What can hang from each mark:
zuka: numon
bifuz: dukul numon pada
fofose: dukul numon
pada: bifuz fofose
dukul: bifuz fofose
numon: bifuz zuka

Known rows, with every way that one mark hangs from another:
{bifuz numon}: [ 0.90 -0.90 -0.70 -0.31  1.77 -0.48  1.76  1.05  0.46  0.99 -0.70 -0.28
 -1.20 -0.34  1.03  1.16 -0.26 -0.05  1.77 -0.68 -1.03  1.17 -0.76  2.17]
{pada bifuz {fofose dukul {numon zuka}}}: [ 1.46 -2.20 -3.12 -0.21  1.77 -1.28  2.02  0.17  2.21 -1.41 -1.29 -4.42
  2.31  0.42 -0.15 -1.04  0.28 -0.62  1.24 -2.98 -0.30 -1.19  2.59  1.01]
{pada {bifuz dukul numon}}: [ 2.34 -2.04 -5.07 -1.89  2.27 -2.06  3.39  1.27  1.36  0.60 -1.11 -0.95
 -0.19  1.35 -0.08  0.89 -0.19  0.76  2.61 -1.25  0.75 -1.27 -0.94  1.78]
{bifuz dukul pada}: [ 0.75 -0.11 -4.29 -0.76  1.91 -1.31  2.36  2.04  1.53  3.50 -2.09 -2.23
 -0.25  1.74  1.33  1.48 -1.70  1.13  1.58 -1.79  1.41 -0.16 -0.86  0.35]
{fofose {dukul bifuz} {numon zuka}}: [ 2.25 -0.10 -2.29  1.44  2.61 -1.05  0.84  0.08  1.17  0.94  0.03 -5.21
  1.28  2.56  0.85 -1.79 -1.21  0.21  0.54 -3.38 -0.85 -0.61  1.39 -0.51]
{pada fofose}: [-0.13 -0.56 -0.16 -0.77 -0.01  1.00  1.94  0.95  0.40 -0.38 -2.35 -0.94
 -0.40 -1.66  1.23  0.48 -0.80 -0.52  1.73 -0.91  1.89  0.85  2.04  0.48]
{pada {bifuz numon} fofose}: [ 1.01 -1.91 -2.77 -2.04  0.98 -0.16  3.37  0.55  1.10 -1.64 -2.12 -0.10
  0.29 -0.93  0.26  0.39  0.66 -0.53  2.60 -1.36  0.75 -0.12  1.07  2.54]
{dukul fofose}: [-0.46 -0.67 -0.12 -1.09  0.83  1.41  2.02  1.76 -0.03 -0.28 -1.59 -1.13
 -0.21 -1.05  1.59 -0.38 -1.11 -0.62  2.56 -2.24  1.57  2.99  0.64  1.00]
{fofose dukul {numon {bifuz pada} zuka}}: [ 1.62  0.10 -3.29  1.22  3.83 -2.45  1.23  0.80  2.07  1.72  0.28 -5.68
  2.50  2.42  0.18  0.66 -0.09  0.35  1.05 -3.78 -1.54 -0.42 -0.01 -0.41]
{zuka {numon {bifuz pada}}}: [ 0.86 -0.03 -2.59 -1.82  1.45 -0.23  2.00  0.97  1.39  1.49 -0.46 -1.49
  1.12  1.20  1.78  1.23  0.48  0.15  2.12 -1.08 -0.68  0.25 -2.43  0.38]
{numon {bifuz {dukul fofose} pada} zuka}: [ 0.81  1.26 -5.57 -1.17  3.25 -1.39  3.01  1.60  0.44  1.46 -3.16 -3.12
  0.92  1.67  0.56  1.31 -1.24  0.97  4.09 -3.33  3.35  0.53 -0.09 -1.09]
{zuka numon}: [ 0.46 -1.28 -0.24 -1.26  0.30  0.55  1.31  0.85  1.02  1.04 -0.18 -1.02
 -0.55 -0.32  2.26 -0.02 -0.23 -0.36  1.32  0.01 -1.43  0.72 -1.67  1.28]
{pada bifuz {fofose dukul numon}}: [ 1.79 -2.93 -2.83 -0.76  1.11 -0.57  2.56  0.78  2.65 -1.60 -0.55 -3.53
  2.58  0.55  0.11 -1.06  0.21 -0.66  0.64 -3.11 -0.21 -1.36  2.15  1.92]
{bifuz pada}: [-0.37  0.44 -1.80 -0.50  1.43 -0.19  1.56  1.22  0.90  2.97 -1.36 -1.71
 -0.17  0.29  1.66  1.16 -0.83  0.08  1.70 -1.48 -0.06  1.38 -0.61  0.71]
{pada {bifuz {numon zuka}} {fofose dukul}}: [ 1.22 -1.43 -3.65 -0.41  2.05 -1.73  3.49  0.37  1.56 -1.16 -2.02 -2.99
  0.52 -0.57 -0.40 -0.07  0.27 -0.11  2.36 -2.75  0.68 -0.62  1.91  1.26]
{bifuz dukul {numon zuka} pada}: [ 1.24  0.40 -5.40 -0.36  3.35 -2.09  2.46  1.53  1.32  3.38 -2.24 -2.54
 -1.25  1.67  0.97  1.81 -1.27  1.26  2.24 -1.80 -0.55 -0.62 -1.77  1.72]
{bifuz dukul {numon zuka} {pada fofose}}: [ 1.10  0.13 -5.45 -0.87  2.10 -1.32  3.02  1.38  1.44  1.84 -3.54 -2.34
 -1.05  0.86  0.89  1.43 -1.41  0.99  2.20 -1.95  0.69 -0.72 -0.20  2.07]
{numon zuka}: [ 0.00  0.82 -0.52  0.52  2.03 -0.72  0.64  0.08 -0.29  1.58 -2.03 -2.36
 -1.44 -1.02  1.02  0.74 -0.46 -0.11  2.60 -0.75  0.47  1.03  1.07 -0.79]
{zuka {numon {bifuz dukul pada}}}: [ 1.74 -0.59 -4.65 -2.11  1.83 -1.30  2.88  1.56  1.80  2.14 -0.94 -1.91
  1.24  2.33  1.57  1.13 -0.39  0.90  1.96 -1.05  0.48 -0.88 -2.72  0.14]
{bifuz dukul numon}: [ 2.06 -1.47 -2.97 -0.83  2.14 -1.42  2.75  1.85  0.96  1.48 -1.26 -1.14
 -1.26  1.06  0.84  1.32 -1.25  1.00  1.63 -0.89  0.16 -0.42 -1.12  1.78]

Rows:
[ 1.44 -0.80 -4.60 -2.60  1.15 -0.44  3.14  1.54  1.85  0.85 -1.92 -1.89
  1.45  1.62  1.56  1.22 -0.36  0.76  1.89 -1.40  1.32 -1.15 -1.52  0.44] => {zuka {numon {bifuz dukul {pada fofose}}}}
[ 1.44  1.00 -3.73  0.95  2.72 -1.72  2.49  0.69  0.94  2.59 -1.02 -3.85
 -0.06  2.52  1.02 -0.18 -1.40  0.69  1.44 -3.72 -0.16  0.44 -0.14  0.19] => {fofose {dukul {bifuz {numon zuka} pada}}}
[-0.11  0.81 -2.83 -0.35  1.92 -0.31  2.34  0.72  0.97  1.30 -2.91 -1.55
 -1.03 -0.48  1.23  1.49 -0.65 -0.02  2.33 -1.89 -0.55  0.71  0.14  2.53] => {bifuz {numon zuka} {pada fofose}}
[ 1.97 -1.55 -1.51  0.22  0.65  0.43  2.34  0.93  1.72 -0.85 -0.61 -3.81
  1.87  1.75  1.19 -1.84 -1.44 -0.30 -0.16 -3.46  0.53 -0.49  2.60  0.73] => {pada {fofose {dukul bifuz} numon}}
[ 1.80 -0.04 -1.78  0.34  3.22 -1.14  0.48 -0.02  0.66  0.04 -0.46 -3.01
  1.07  0.91  0.26  0.64  0.40  0.02  2.25 -1.44 -1.00 -0.43  0.49 -0.12] => {fofose {numon bifuz zuka}}
[ 1.70 -0.85 -1.67  0.60  2.27 -1.12  1.82  0.64  1.81 -1.21 -0.93 -4.53
  2.16  0.57  0.01 -0.07 -0.12 -0.19  1.19 -3.04  0.40 -0.87  2.54 -0.42] => {pada {fofose dukul {numon bifuz zuka}}}
[ 1.46  0.04 -2.18  0.22  1.23 -0.42  3.03  0.44  0.71 -0.48 -2.07 -3.16
 -0.07  0.44  0.73 -0.85 -1.34  0.03  1.59 -3.05  1.54  0.07  2.56 -0.07] => {pada {fofose {dukul {bifuz {numon zuka}}}}}
[ 2.17 -1.14 -5.41 -1.40  3.17 -2.61  2.87  0.51  0.89  0.73 -1.96 -1.88
 -0.69  1.03 -0.23  0.81  0.01  0.80  3.29 -1.25  0.56 -1.40 -0.55  1.23] => {pada {bifuz dukul {numon zuka}}}
[ 0.91 -0.80 -2.83 -1.33  0.78 -0.32  2.83  1.38  2.28  0.58 -0.78 -2.91
  2.26  0.98  1.45  0.69 -0.01  0.08  1.19 -2.30  0.26 -0.03 -0.92  0.25] => {zuka {numon {bifuz {pada {fofose dukul}}}}}
[ 2.16 -0.54 -1.99  1.44  3.59 -2.23  1.04  0.52  1.80  0.46  0.47 -5.26
  2.10  1.68 -0.22  0.32  0.05  0.29  1.32 -3.05 -0.94 -0.56  0.87 -0.90] => {fofose dukul {numon bifuz zuka}}
[ 0.13 -0.73 -1.95 -0.67  0.97  0.83  1.55  1.24  1.89  0.99 -1.39 -2.02
  1.03  0.46  1.67  0.16 -0.82 -0.29  0.62 -2.21 -1.01  0.24  0.53  2.59] => {bifuz {pada {fofose numon}}}
[ 1.67  1.12 -2.32 -0.05  2.00 -0.47  1.99 -0.21 -0.59  0.90 -1.94 -1.28
 -1.28  1.09  1.26 -0.19 -0.96  0.42  2.60 -1.46  0.39  0.40  0.22  0.30] => {dukul {bifuz {numon zuka}}}
[ 1.31  1.74 -5.57 -0.44  3.83 -2.56  2.36  0.90  0.55  2.62 -2.79 -3.28
  0.52  2.11  0.34  2.34 -0.69  1.37  3.23 -1.97  2.40 -0.68 -0.37 -2.06] => {numon {bifuz dukul pada} zuka}
[ 2.19  0.17 -5.15 -0.27  3.82 -2.20  1.46  0.89  1.71  1.88 -1.15 -3.84
  1.54  2.94  0.45  1.21 -0.47  1.08  2.05 -2.26 -0.40 -1.53 -0.70  0.07] => {fofose {numon {bifuz dukul pada} zuka}}
[ 1.19 -0.70 -3.32 -0.78  2.79 -1.82  2.08 -0.17  0.44  0.33 -1.27 -1.17
 -0.63 -0.32  0.06  0.77  0.76 -0.07  3.38 -1.13 -0.83 -0.02 -0.18  1.50] => {pada {bifuz {numon zuka}}}
[ 1.24 -1.38 -4.58 -1.25  1.32 -0.23  2.29  2.06  2.48  1.43 -2.06 -2.72
  1.17  1.80  1.40  0.55 -1.53  0.62  0.55 -2.44  0.52 -1.36  0.24  2.14] => {bifuz dukul {pada {fofose numon}}}
[ 1.83  0.92 -3.76 -0.31  3.34 -2.41  2.20  0.54 -0.03  1.03 -2.46 -2.83
  0.07  1.17 -0.13  1.78 -0.51  1.04  3.58 -1.26  2.91 -0.73  0.71 -2.70] => {numon {bifuz dukul} zuka}
[ 0.59  0.22 -3.12 -0.65  2.77  0.32  1.65  1.20  0.89 -0.02 -1.34 -2.84
  1.72  1.09  1.10  0.05 -0.46 -0.15  2.76 -3.65 -0.18  1.45 -0.07  1.28] => {dukul {fofose {numon {bifuz pada} zuka}}}
[ 1.38 -2.24 -2.80 -1.29  1.49  0.28  2.20  2.42  1.50  0.05 -1.10 -2.21
  0.85  1.42  1.24 -0.83 -1.89  0.40  1.51 -2.62  0.63  0.32  0.10  2.00] => {bifuz {dukul {fofose numon}}}
[ 1.40  0.66 -3.23  0.19  3.53 -1.18  0.69  0.33  1.17  1.56 -0.61 -3.39
  1.53  1.65  0.68  1.15  0.23  0.18  2.06 -2.04 -1.41 -0.13 -0.39  0.26] => {fofose {numon {bifuz pada} zuka}}
[ 0.83 -0.84 -3.40 -1.35  1.55 -0.87  2.97 -0.06  0.72 -1.53 -2.88 -0.88
 -0.12 -1.36 -0.01  0.53  0.65 -0.45  3.13 -1.37  0.47 -0.42  1.34  1.84] => {pada {bifuz {numon zuka}} fofose}
[ 0.12  0.97 -3.00  0.17  2.94 -1.11  1.64  0.61  0.74  2.76 -1.88 -1.93
 -1.39  0.21  1.12  1.77 -0.38  0.30  2.45 -1.66 -1.55  0.92 -1.59  1.98] => {bifuz {numon zuka} pada}
[ 0.74 -0.59 -5.00 -0.97  2.66 -0.22  1.92  2.19  1.78  1.86 -2.07 -3.56
  0.74  2.05  1.47 -0.17 -2.07  0.66  1.89 -3.57 -0.02  0.38 -0.62  2.03] => {bifuz {dukul {fofose {numon zuka}}} pada}
[ 1.17  1.37 -5.52 -0.83  2.83 -1.72  3.08  0.87  0.86  1.28 -3.85 -2.97
  0.87  1.31  0.38  1.97 -0.91  0.98  3.21 -2.46  3.37 -0.90  1.08 -1.75] => {numon {bifuz dukul {pada fofose}} zuka}
[ 1.44 -1.86 -3.15 -1.58  1.61 -0.16  3.42  2.67  0.74  0.12 -1.74 -0.96
 -0.66  0.70  1.11  0.27 -1.84  0.63  2.45 -2.22  1.08  1.13 -0.93  2.67] => {bifuz {dukul fofose} numon}
[ 1.27 -0.44 -1.66 -0.28  1.99 -0.12  1.49  0.11  0.79 -1.51 -1.85 -2.42
  1.30 -0.04  0.44  0.47  0.08 -0.29  2.15 -1.60  0.40 -0.65  2.22  0.17] => {pada {fofose {numon bifuz zuka}}}
[ 0.92  1.53 -3.99 -0.73  1.51  0.05  2.72  0.02  0.02  1.05 -3.14 -1.43
 -0.45  1.04  1.59 -0.04 -1.23  0.29  2.37 -2.61  1.11  0.30  0.77  1.18] => {dukul {bifuz {numon zuka} {pada fofose}}}
[ 0.27 -0.47 -2.73  0.74  1.97 -0.39  1.52  1.04  2.43  1.32 -1.25 -4.78
  1.38  0.59  1.18 -0.13 -0.94 -0.28  0.48 -3.46 -0.85 -0.13  1.39  1.57] => {bifuz {pada {fofose dukul {numon zuka}}}}
[ 2.21 -1.33 -3.20 -1.96  1.48 -1.16  2.57  1.34  1.26  0.68 -0.74 -1.52
  0.78  1.64  1.24  0.87 -0.26  0.72  1.96 -0.52  0.81 -1.19 -1.84 -0.38] => {zuka {numon {bifuz dukul}}}
[ 2.11 -0.74 -3.52 -0.67  2.30 -0.80  2.06  0.58  1.06 -1.14 -2.29 -2.96
  1.33  0.86  0.18  0.52 -0.56  0.38  2.02 -1.84  1.27 -1.83  1.82 -0.16] => {pada {fofose {numon {bifuz dukul} zuka}}}
[ 1.72 -1.82 -5.20 -1.74  2.36 -0.92  2.46  1.16  1.30 -0.52 -1.64 -2.92
  1.12  1.35  0.18 -1.03 -0.72  0.20  2.90 -2.82  0.86 -0.83  0.47  1.44] => {pada {bifuz {dukul {fofose {numon zuka}}}}}
[ 1.10 -0.56 -4.93 -0.67  2.00 -0.66  2.07  1.37  2.13  1.88 -2.85 -3.57
  0.65  1.59  1.18  0.47 -1.59  0.65  1.09 -2.42  0.43 -1.65  0.63  1.63] => {bifuz dukul {pada {fofose {numon zuka}}}}
[ 1.26 -0.82 -4.75 -2.88  1.41 -0.15  3.39  2.16  1.62  0.94 -1.32 -1.80
  1.63  2.04  1.87  0.61 -0.70  0.77  2.46 -2.25  1.06  0.38 -2.61  0.74] => {zuka {numon {bifuz {dukul fofose} pada}}}
